In the rows, zero is written as 128.
Known rows, with every step that occurs
boku > filu: [149 116 125 159 133 151 111 126 110 104 161 135 139 149 119 119 157 120
 133 113 109  37 107  81 116]
galan > fele > vapo > boku > filu: [116 154 159 138 140 137 120 177 115 102 127 138 103 120 105 101 146 113
 176 129 105  84 120 104 172]
futol > fele: [151 125 113 155 128 102 105 126  93  98 110 136 168 126  71  82 154 101
 149  94 127 107 118  94 120]
puvit > vemug > futol > fele: [162 141 117 147 105 106 144 149  76 146 119 113 143 141 120 104 171 126
 198 109 107  60 142  74 189]
fele > vapo > boku > filu > vemug > puvit: [123 137 125 123 119 127 164 162  88 121 108 127 133 111 114 130 143 103
 174 109 115  99 108  67 173]
filu > boku > galan > fele: [157 150 176 132 198  95 104 176 116 134 120 131 124 136  81  80 167 101
  82 142 128  99 128  88 180]
boku > filu > vemug: [147 108 140 147 168 122 151 143 106 118 159 142 130 144 113 106 153 116
 149 108 101  66  85  71 127]
galan > fele > vapo: [114 158 145 135 162  87  95 158 112  83 141 163 108 115  99 112 126 123
 165 122 111 109 126 106 178]
vemug > futol > fele > vapo: [147 162  89 135  97  78 126 130  88 127  98 123 135 157 107  98 164 135
 190  88 151  77 128  82 167]
fele > vapo > boku > filu > vemug: [124 138 151 129 108 123 169 151 105 130 123 127 124  98 115 126 154 106
 177 106 130  96 113  85 157]
vemug > futol > boku: [151 163 154 152 114  97 130 132 118 182  95 119 144 174 106 138 168 155
 140 120 134  81 133 107 169]
fovi > depoki > puvit: [ 99 125 153 131 116 136 124 137   7  93 139 103 168 107 132 149 125  89
  73 133 106 126  95  77 114]
puvit > vemug > vapo: [139 152 127 134 125 107 117 148 103 131 144 125 152 112 123 145 141 125
 182 110  91  77 150 107 204]
depoki > puvit: [146 149 138 130 146 117 120 125  71  96 145 110 148 105  97 113 143 100
  79 103 116 112 110  75 116]
depoki > fovi: [131 120 142 132 166 132 129 163  57  70 124 123 141 115 133 122 132 114
 128  81 107 103 114  92 129]
galan > fele > vapo > boku: [115 163 173 130 147 115 121 177 116 112 117 141 111 100  98 109 136 112
 171 131 112 116 127 111 177]
galan > fele: [135 148 165 145 189 110  99 164 114 108 140 153 122 127  95 100 130 119
 143 134  97  99 115 106 146]
filu > vemug > futol > fele: [158 141 131 125 165  62 176 149  87 157 103 132 139 151  98  82 155 122
 186  95 128 108  92  75 149]
vemug > futol > fele > vapo > boku > filu: [146 154  99 138  76 121 143 145  91 142  87 104 129 164 110  88 181 125
 198  92 145  49 122  82 163]
vemug > vapo > boku: [138 174 151 122 124 131 125 153 121 166  99 104 162 110 106 140 138 114
 161 108 120  99 132 133 159]
futol > boku > galan > fele: [134 144 184 160 154 116 102 156 134 123 114 117 135 147  43  87 154 148
 110 156 122 135 143 114 165]
boku > galan > fele > vapo: [130 147 142 130 163 104 105 160 116  84 149 123 103 115  73  73 133 142
 142 144 135 119 134  78 170]
puvit > vemug > futol > fele > galan: [172 115 112 140 112  96 147 161  77 138 111 113 134 129 119  88 168 140
 216 109  93  63 139  71 209]
depoki > puvit > vemug > futol > fele > vapo: [140 160 100 127  94  98 138 140  45  97 126  93 129 121 108  90 172 110
 150  92 109  88 136  60 186]
vapo > boku > filu > vemug > futol: [155 134 175 133 130 160 191 168 105 189 108 100 130 135 125 107 171 109
 170 122 112  62  94  81 133]
fovi > depoki > puvit > vemug > vapo > boku: [ 93 139 165 120  89 155 145 165   7 120 121  76 168  96 139 154 136  86
 115 136  88 120 118  94 164]
vapo > boku > filu > vemug > puvit: [146 124 157 132 150 169 178 176  89 159 103 111 150 127 112 110 152  93
 158 125  94  84  90  68 135]
depoki > puvit > vemug > futol > boku: [146 161 145 138 109 118 144 142  65 133 126  89 138 134 110 116 175 124
 117 113  97  89 140  75 186]

Rows
[133 148 156 122  97 121 151 148 112 130 116 104 128  73  90 118 146 119
 149 122 157 122 141  83 157] | fele > vapo > boku > galan
[151 146 198 131 155 163 150 184 114 156 108  89 128  97  74  76 146 114
 136 155 125 115 128  93 138] | vapo > boku > galan > fele
[149 150 168 133 165  64 178 149 110 187 102 133 136 155 100 119 156 143
 159 116 124 119 105  92 168] | filu > vemug > futol > boku
[125 155 157 127  95 114 147 143 111 133 111 126 139  74 108 147 144 109
 160 111 143 117 133 100 157] | fele > vapo > boku
[133 122 166 169 140 113 137 139 126 133 123 139 146 164  79 118 172 131
 130 121 103  99 111 106 150] | futol > boku > filu > vemug
[150 152 138 160 104 124 126 131 117 167 107 115 133 200 114 128 182 157
 146 119 125  44 126 100 164] | vemug > futol > boku > filu
[113 150 169 130 164 118 144 187 112 112 127 142  98 118 101  92 145 111
 186 127 101 102 106  99 177] | galan > fele > vapo > boku > filu > vemug
[137 151 140 115 188  65 148 148 113 145 128 142 150 121 100 123 126 122
 167 100 114 126 101 107 166] | filu > vemug > vapo
[164  95 106 140 154 107 157 161  91 123 124 129 117 171 112  62 169 138
 199 102  99  53  84  59 155] | boku > filu > vemug > futol > fele > galan
[165 127 108 126 118 108 141 155  46 105 119  86 130 119 106  71 170 121
 157  99  88  86 129  58 187] | depoki > puvit > vemug > futol > fele > galan
[149 142 144 162  94 127 144 146 100 164 128 113 132 167 127 132 183 148
 176 126  93  39 149  84 206] | puvit > vemug > futol > boku > filu
[ 92 135 141 122 103 134 123 150   4  96 142  95 164 110 140 152 127  95
 113 132  87 114 116  87 169] | fovi > depoki > puvit > vemug > vapo
[148 137 160 138 182 123 108 163 116 103 147 116 114 126  68  64 135 137
 125 152 124 110 125  79 147] | boku > galan > fele
[137 131 117 136 164 116 135 147 111 118 152 136 135 158 113 109 147 123
 169 101  99  61  94  93 150] | boku > filu > vemug > vapo
[139 149 144 137 103 157 139 166 107 150 130 101 146 117 127 134 159 114
 192 116  84  52 146 106 199] | puvit > vemug > vapo > boku > filu
[138 160 138 133 113 157 121 156 122 151 111 102 153 137 113 128 153 115
 168 108 111  58 124 125 156] | vemug > vapo > boku > filu
[156 131 158 138 122 155 188 172  97 174  93  96 137 146 105  79 178 101
 184 110 116  69  94  81 129] | vapo > boku > filu > vemug > futol > fele
[143 156 163 126 182  80 105 176 115 119 121 136 114 126  80  86 164 106
  94 135 135 105 134  86 200] | filu > boku > galan > fele > vapo
[144 169 149 117 126 140 127 159 122 162 104  83 154 111  86 111 141 126
 151 121 136 105 139 119 162] | vemug > vapo > boku > galan
[146 152 140 116 139  70 193 162  89 170  85 119 132 131  98  85 159 116
 203  95 138 119  98  79 165] | filu > vemug > futol > fele > vapo > boku
[141 127  96 140 130  99 156 145  92 117 130 132 117 175 114  81 172 127
 195  90 122  53  91  62 158] | boku > filu > vemug > futol > fele > vapo
[137 158 175 106 196  99 167 190 118 162 109 109 130 115  78  81 131 118
 177 127 112 139 106 109 177] | filu > vemug > vapo > boku > galan > fele
[139 156 169 110 173  94 174 167 113 175 106 123 151 104  99 120 133 107
 176 105 114 133 101 113 160] | filu > vemug > vapo > boku
[129 135  93 147 103  79 105 125  94  75 109 143 154 116  75  92 153 106
 170  85 142 115 128  90 146] | futol > fele > vapo
[122 150 170 155 137  98 101 151 135 108 113 124 125 141  45  90 154 152
 123 148 132 141 151 111 185] | futol > boku > galan > fele > vapo
[150 169 159 147 136 104 124 156 122 166  98 104 121 183  80  91 168 169
 139 145 135  91 140 100 185] | vemug > futol > boku > galan > fele
[131 126 118 141 102 108 150 152  94 104  97 124 143 117  75  71 168  90
 192  88 133 109 111  85 145] | futol > fele > vapo > boku > filu > vemug
[158 148 156 149 103 111 149 151 101 170 121 100 132 147 106 120 175 156
 164 136 114  73 160  79 210] | puvit > vemug > futol > boku > galan
[138 174 147 141 119  89 123 152 124 152 100 110 110 176  83 101 167 172
 153 139 145  97 147  98 202] | vemug > futol > boku > galan > fele > vapo
[144 151 132 145 101 137 138 140  65 123 137  87 128 156 115 107 186 124
 123 113  91  59 134  70 182] | depoki > puvit > vemug > futol > boku > filu
